Each row was made from one small tree. Brackets hold a mark, then the marks that hang from it, in the order of their numbers. Every link used is in the known rows. Write each row's tree.
Known rows
{j_720 j_623 {j_636 j_625} j_957}: [-2.717  0.450  0.141 -0.436  1.187 -0.247 -2.764 -0.004 -2.566  0.465
 -2.457  1.889 -0.100 -3.139  2.735  1.930 -3.299 -2.757  2.395  1.138
  1.112 -0.762 -1.765  0.997]
{j_623 {j_720 j_636 j_957}}: [ 0.116  0.156  0.265 -3.536  1.466  1.696 -1.684  2.043 -2.517 -1.948
 -2.900 -0.612 -1.526  2.320 -3.880  2.313  1.317 -0.967  1.161 -0.856
 -4.927  0.522  0.135 -1.006]
{j_462 {j_957 j_720}}: [ 6.264  1.656  0.350 -2.011 -2.595  3.806 -0.318 -3.174  0.427  2.110
 -0.530 -1.685 -4.279  1.525 -1.105 -0.296  4.125 -1.618  0.101 -4.335
 -1.366  2.243 -0.052  0.474]
{j_573 {j_720 j_636 {j_957 j_462}}}: [-2.405  1.491  0.647  0.991  4.063  1.163 -0.572  3.462  0.354  0.503
 -0.708  0.164  0.203 -0.223 -2.994  3.422  1.371  1.159  0.840  0.400
 -2.250  0.504 -0.010 -2.344]
{j_573 j_720}: [ 2.249  0.171  0.882 -0.477 -1.232  2.239  0.927  1.455  1.394 -1.012
  1.841 -2.810 -1.340  1.938  1.081 -0.334  1.442 -0.759  0.489 -1.498
 -1.612  0.235  0.707 -0.519]
{j_382 j_487}: [ 1.948  0.678 -1.660 -3.355 -0.948  1.768  3.482 -1.526  0.181  1.829
  1.174  0.060  0.875  2.556  0.802 -2.538  0.310  0.607  1.605 -1.373
 -1.198 -1.051  1.426 -4.730]
{j_720 j_623 j_636 j_957}: [-2.752  0.373  1.420 -1.306  0.547  1.610 -2.488  0.645 -1.532  0.994
 -0.176  0.242 -0.757 -1.514 -0.798  2.592 -0.275 -3.136  0.812  0.165
 -0.655 -1.306 -0.179 -0.247]
{j_720 j_636 {j_957 j_462}}: [-2.002  1.437  0.297 -0.734  4.764  1.337 -1.356  1.805 -1.115  2.642
 -1.919  3.037  0.232  0.362 -2.430  3.336  1.496  1.785  0.296 -1.814
 -2.918  0.014  0.667 -4.582]
{j_536 j_232 {j_573 {j_720 j_623 j_957}}}: [-0.754 -3.795  1.377  3.246  1.331 -1.134 -2.930 -1.342  2.659  1.237
  1.680 -4.840  0.331  0.151 -3.997  0.931 -2.576 -0.236 -1.937  0.712
  3.387 -2.546  1.175  4.274]
{j_625 j_636}: [ 2.376 -0.615 -1.953 -1.564 -1.960  1.596  2.310 -0.270 -0.134  1.435
  0.256  1.779 -0.866 -0.583  1.931 -1.377  0.428  1.014 -1.287 -1.826
 -4.666 -1.106  0.695 -5.490]
{j_382 j_487 {j_623 j_720}}: [ 2.974  0.141 -2.677 -5.342  0.588  1.696  6.759  0.535 -0.666 -1.153
  2.122  2.149  1.518  3.664  0.282 -4.622  1.432 -0.633  3.088 -1.016
 -3.460 -0.545  0.290 -2.997]
{j_636 j_625}: [ 2.607  0.189 -0.783 -1.590  0.269  0.408 -0.993 -1.126 -0.817  0.617
 -1.780  1.663 -0.662  1.111  4.913 -0.888 -1.270  0.205  1.440 -2.402
 -0.516  0.448 -0.076 -1.484]
{j_232 j_536}: [ 4.703  0.956  1.992  0.933 -3.321  1.884  0.070 -1.314  0.642 -1.104
  2.224  0.965 -0.777  1.186  1.674 -2.109 -0.213  0.941 -2.352 -2.951
 -0.035  0.815  1.456 -3.088]
{j_720 j_623 {j_636 j_625}}: [-1.947 -0.574 -0.644 -1.595 -1.725 -1.085  0.100 -1.199 -2.685 -0.260
 -1.366  2.534  0.556 -3.148  6.005  0.119 -0.492 -2.723  1.165  1.822
  1.665 -0.604 -1.704  0.978]
{j_573 {j_720 j_623 j_636}}: [-2.247 -0.271  0.964 -0.484 -3.249  0.664  1.694  1.188 -0.291 -1.895
  2.124 -2.114 -0.315 -2.252  1.822  0.736  2.081 -3.755 -0.049  2.714
  0.497 -0.788 -1.098  1.941]
{j_623 {j_720 {j_636 j_625} {j_957 j_462}}}: [-1.027  0.727 -0.766 -2.054  5.578 -0.935 -2.082  1.681 -2.914 -1.834
 -6.457  3.631  1.307  1.364  0.068  2.184  0.166  2.283  1.968 -0.354
 -2.792  1.488 -1.045 -2.027]
{j_573 {j_720 j_623 {j_636 j_625} j_957}}: [-3.290  0.826  0.305  1.232  0.348 -0.231 -2.076  1.998 -1.129 -1.695
 -1.103 -0.919 -0.406 -3.832  2.482  1.989 -3.519 -3.097  2.929  3.337
  1.845 -0.287 -2.207  3.523]
{j_720 j_623 {j_957 j_462}}: [-0.622  1.279  2.697  0.296  5.235  1.774 -2.870  0.619  0.807  1.790
 -0.732  2.327  1.848  1.807  0.951  1.472  0.409  0.225 -0.096 -3.770
  0.566 -0.486  1.449 -2.990]
{j_957 j_462 {j_720 j_623}}: [ 3.695  1.746  1.549  0.541  0.085 -0.291  1.549  0.041  0.601  1.982
 -0.617  1.662  1.249  1.529  3.780 -1.289  3.986  0.237 -0.172 -1.919
  2.023  1.815  1.174  0.476]
{j_462 {j_957 {j_720 j_623 {j_636 j_625}}}}: [ 1.875  1.468 -0.843 -1.311 -4.186  0.805  0.009 -4.085 -2.506  0.439
 -2.611  0.630 -2.810 -4.338  3.538 -0.054  1.789 -4.055  1.746  0.706
  2.477  1.661 -3.133  4.123]
{j_194 {j_382 j_487 {j_623 {j_720 j_636 j_957}}}}: [ 1.303  3.329 -5.519 -7.177  4.309  2.292  3.786  1.960 -1.016 -1.577
  0.733  2.634  1.602  0.886 -2.580 -1.483  0.318  1.002  5.506  1.175
 -5.452 -0.950  0.129 -6.954]
{j_232 {j_536 {j_573 {j_720 j_623 {j_957 j_462}}}}}: [-1.444 -0.017  3.044  4.843  0.876 -1.465 -0.790  0.107  4.062 -0.723
  3.251 -0.486  2.987  1.721 -0.522 -2.061 -1.650  2.078 -3.255 -1.393
  3.839 -0.163  1.958  0.422]
{j_536 j_232 j_573}: [ 2.064 -4.307 -0.661 -0.020  0.087 -1.275 -0.185 -3.793  0.924  3.533
  0.708 -1.288 -0.304  2.035 -2.611 -0.645  0.182  2.557 -3.337 -2.078
  0.682 -1.882  2.079 -0.332]

Write each row's tree
[-3.752  1.086  1.479 -0.344  3.966  0.594 -1.645  1.076 -1.084  1.741
 -1.421  3.236  1.657 -1.066 -0.135  2.951  1.391 -0.475 -0.098 -0.713
 -0.041 -0.938  0.096 -2.479]
{j_720 j_623 j_636 {j_957 j_462}}
[ 2.110  0.866  1.457 -2.206  6.034  2.099 -2.594  2.054 -0.181 -1.226
 -3.627  1.463  0.826  5.704 -1.977  1.177  2.283  2.386  0.507 -4.453
 -3.974  1.347  1.757 -3.783]
{j_623 {j_720 {j_957 j_462}}}
[ 2.918  1.803 -3.723 -7.504  1.709  1.950  3.644  1.811 -1.367 -3.161
  1.103  3.022  0.251  1.089  0.990 -1.327  3.865 -0.056  2.728 -0.266
 -5.707  0.184 -0.211 -4.922]
{j_194 {j_382 {j_623 {j_720 j_636}}}}
[-3.591  1.050  0.283  0.691  4.683 -0.735 -2.364  0.361 -1.979  1.148
 -3.480  4.703  2.348 -2.459  3.249  2.337 -1.448  0.001  1.392  0.299
  1.575 -0.337 -1.260 -1.264]
{j_720 j_623 {j_636 j_625} {j_957 j_462}}
[-2.473 -1.345 -0.255  3.186 -6.282 -4.180  2.098 -2.062  0.453 -2.828
  2.672 -0.127  1.702 -3.118  4.281 -3.462 -2.617 -0.601 -1.974  4.200
  5.242 -0.237 -1.515  4.499]
{j_232 {j_536 {j_573 {j_720 j_623 {j_636 j_625}}}}}
[-1.649 -0.087  0.306  2.860 -2.974 -1.098  0.153  0.745  1.218 -0.608
  3.222 -2.456 -0.768 -0.109 -4.621 -0.667 -2.181  1.099 -2.110  1.406
  0.170 -0.071  0.712  1.249]
{j_232 {j_536 {j_573 {j_720 j_636 j_957}}}}
[-3.920  1.311  0.631  2.440  3.959 -1.070 -1.634  2.307 -0.482 -0.760
 -2.138  1.712  1.966 -3.108  2.810  2.377 -1.829 -0.468  2.022  2.506
  2.338  0.169 -1.977  1.128]
{j_573 {j_720 j_623 {j_636 j_625} {j_957 j_462}}}
[-0.092  0.285 -1.103 -3.062  2.093 -0.005 -2.538  1.471 -3.540 -2.708
 -5.351  0.846 -1.196  0.719 -0.426  1.562 -1.574 -0.294  2.779  0.238
 -3.116  0.744 -1.518  0.436]
{j_623 {j_720 {j_636 j_625} j_957}}
[ 1.363 -0.081  1.340  3.360 -1.781 -0.207 -1.268  0.295  3.255 -0.467
  3.742 -3.337 -0.790  2.865 -3.545 -2.336 -3.255  1.785 -1.986 -1.563
  0.707  0.127  1.763  0.767]
{j_232 {j_536 {j_573 {j_720 j_957}}}}
[-0.096 -2.847  0.436  3.865  5.352 -1.012 -1.879 -0.320  3.002  2.938
 -0.282 -1.966  1.068  2.052 -5.460  1.721 -0.629  4.796 -2.468 -1.287
  1.045 -1.089  2.032 -0.221]
{j_536 j_232 {j_573 {j_720 {j_957 j_462}}}}
[-0.538 -0.970  0.018  0.357  1.198  0.317 -1.443  1.322  2.519  1.839
  2.306 -4.219 -1.105  4.272 -3.574 -0.521 -1.429  0.445  0.143 -1.805
 -1.375 -0.608  1.555  1.005]
{j_536 {j_573 {j_720 j_957}}}
[ 2.424  2.041 -0.701 -0.517 -0.236 -0.738  3.250  1.061 -1.136  2.733
 -1.866  2.631 -0.240 -0.054  0.302  0.634  4.856  1.827  0.121 -0.177
 -1.449  2.570  0.489 -1.138]
{j_957 j_462 {j_720 j_636}}
[ 1.974 -1.081  0.726  2.363 -4.679 -0.961  1.850 -1.005  3.372 -1.498
  4.904 -2.433 -0.106  2.764 -0.072 -4.018 -0.676  1.767 -3.114 -1.004
  1.272  0.337  1.471  0.704]
{j_232 {j_536 {j_573 j_720}}}
[-0.756  0.750  0.309 -2.866  4.964  0.938 -1.430  2.436 -2.101 -1.308
 -4.090  2.130  0.633  2.855 -3.562  2.712  3.163  1.644  0.275 -1.467
 -4.402  0.678  0.525 -3.093]
{j_623 {j_720 j_636 {j_957 j_462}}}
[ 1.836 -4.137 -0.416  1.757 -0.984 -1.089  0.479 -2.080  2.358  1.252
  2.075 -4.279 -0.481  1.596 -3.069 -0.665  0.306  2.031 -2.802 -0.047
  1.394 -1.380  1.313  2.215]
{j_536 j_232 {j_573 j_720}}
[-1.239 -4.186 -1.319  1.213 -2.053 -2.417  1.993 -1.611  0.464  0.980
  1.634 -3.315 -0.804 -1.391 -4.344  0.841  0.909  1.413 -2.923  3.006
  0.420 -1.627  0.284  2.346]
{j_536 j_232 {j_573 {j_720 j_636}}}
[ 3.461  1.964 -2.062 -2.009 -3.357  1.229  0.515 -3.108 -2.293  1.492
 -3.206  0.474 -4.074 -3.036  1.064  0.289  2.202 -1.655  2.041 -0.401
 -0.401  2.433 -2.737  2.296]
{j_462 {j_957 {j_720 {j_636 j_625}}}}
[ 0.126 -4.456  0.842  2.206 -1.760 -1.721  0.241 -2.654  2.433  0.347
  2.632 -4.113  0.832  0.062 -0.820 -0.927 -0.051 -0.041 -3.271  1.306
  3.835 -2.202  0.963  4.085]
{j_536 j_232 {j_573 {j_720 j_623}}}
[-2.263 -0.168 -0.207  0.153 -2.740 -0.855  1.092  0.483 -1.173 -2.550
 -0.199 -0.187  0.379 -3.706  5.339  0.065 -0.955 -3.058  1.804  3.977
  2.241 -0.041 -2.410  3.379]
{j_573 {j_720 j_623 {j_636 j_625}}}
[-2.496 -1.649  1.021  2.374 -6.616 -2.701  3.019 -1.255  1.420 -2.303
  5.014 -1.730  0.894 -1.835  0.910 -3.030  0.208 -1.325 -3.540  3.106
  3.503 -0.629  0.039  3.121]
{j_232 {j_536 {j_573 {j_720 j_623 j_636}}}}
[ 1.672  1.417  0.444 -1.930 -4.643  2.348  0.738 -3.382 -1.517  1.049
 -0.178 -0.923 -3.097 -3.061 -0.153  0.694  4.596 -4.584  0.069 -0.361
  0.805  1.293 -1.555  2.954]
{j_462 {j_957 {j_720 j_623 j_636}}}
[-2.064  1.533 -0.976  0.073  5.591 -0.397 -2.045  1.078 -2.177  2.188
 -4.376  4.650  0.816 -1.227  1.077  2.699 -1.435  2.225  1.690 -0.699
 -1.007  0.502 -0.884 -3.311]
{j_720 {j_636 j_625} {j_957 j_462}}
[-0.296 -0.487  2.692  3.926 -2.532 -0.646 -1.384 -0.404  3.397 -1.300
  4.403 -3.154  0.581  1.420 -1.160 -2.557 -3.426 -0.594 -2.389 -0.455
  3.631 -0.662  1.273  2.873]
{j_232 {j_536 {j_573 {j_720 j_623 j_957}}}}
[ 3.495  1.728 -2.445 -0.955 -2.901 -1.523  2.071  0.103 -2.652  1.433
 -3.198  1.059 -1.983 -1.874  3.460 -0.494  0.491 -0.181  2.583  1.800
  0.081  2.492 -1.478  2.571]
{j_957 {j_720 {j_636 j_625}}}
[-0.709 -1.106 -1.360  2.570 -5.415 -3.618  2.550 -1.382  0.622 -2.168
  2.108 -0.175  0.424 -1.693  2.118 -3.084 -2.766  1.760 -1.837  2.984
  2.217  0.648 -1.197  2.384]
{j_232 {j_536 {j_573 {j_720 {j_636 j_625}}}}}
[-3.288 -0.605  1.775  3.373 -3.621 -1.796 -0.200 -0.088  1.616 -1.506
  4.078 -2.443  0.299 -1.680 -2.364 -1.175 -2.642 -1.014 -2.250  2.717
  2.877 -0.841  0.172  3.111]
{j_232 {j_536 {j_573 {j_720 j_623 j_636 j_957}}}}
[-1.120  1.157  2.996  1.989  4.256  1.784 -2.386  2.587  2.127 -0.317
  0.515 -0.563  1.543  1.423  0.468  1.423  0.226 -0.146  0.578 -1.594
  0.870 -0.134  0.895 -0.666]
{j_573 {j_720 j_623 {j_957 j_462}}}
[-1.413  0.024 -0.971  3.616 -2.456 -2.942 -0.474 -0.053  0.668 -1.025
  1.009 -0.798 -0.331 -1.792 -1.164 -1.199 -5.132  1.822 -0.634  2.697
  1.728  0.345 -0.853  2.263]
{j_232 {j_536 {j_573 {j_720 {j_636 j_625} j_957}}}}
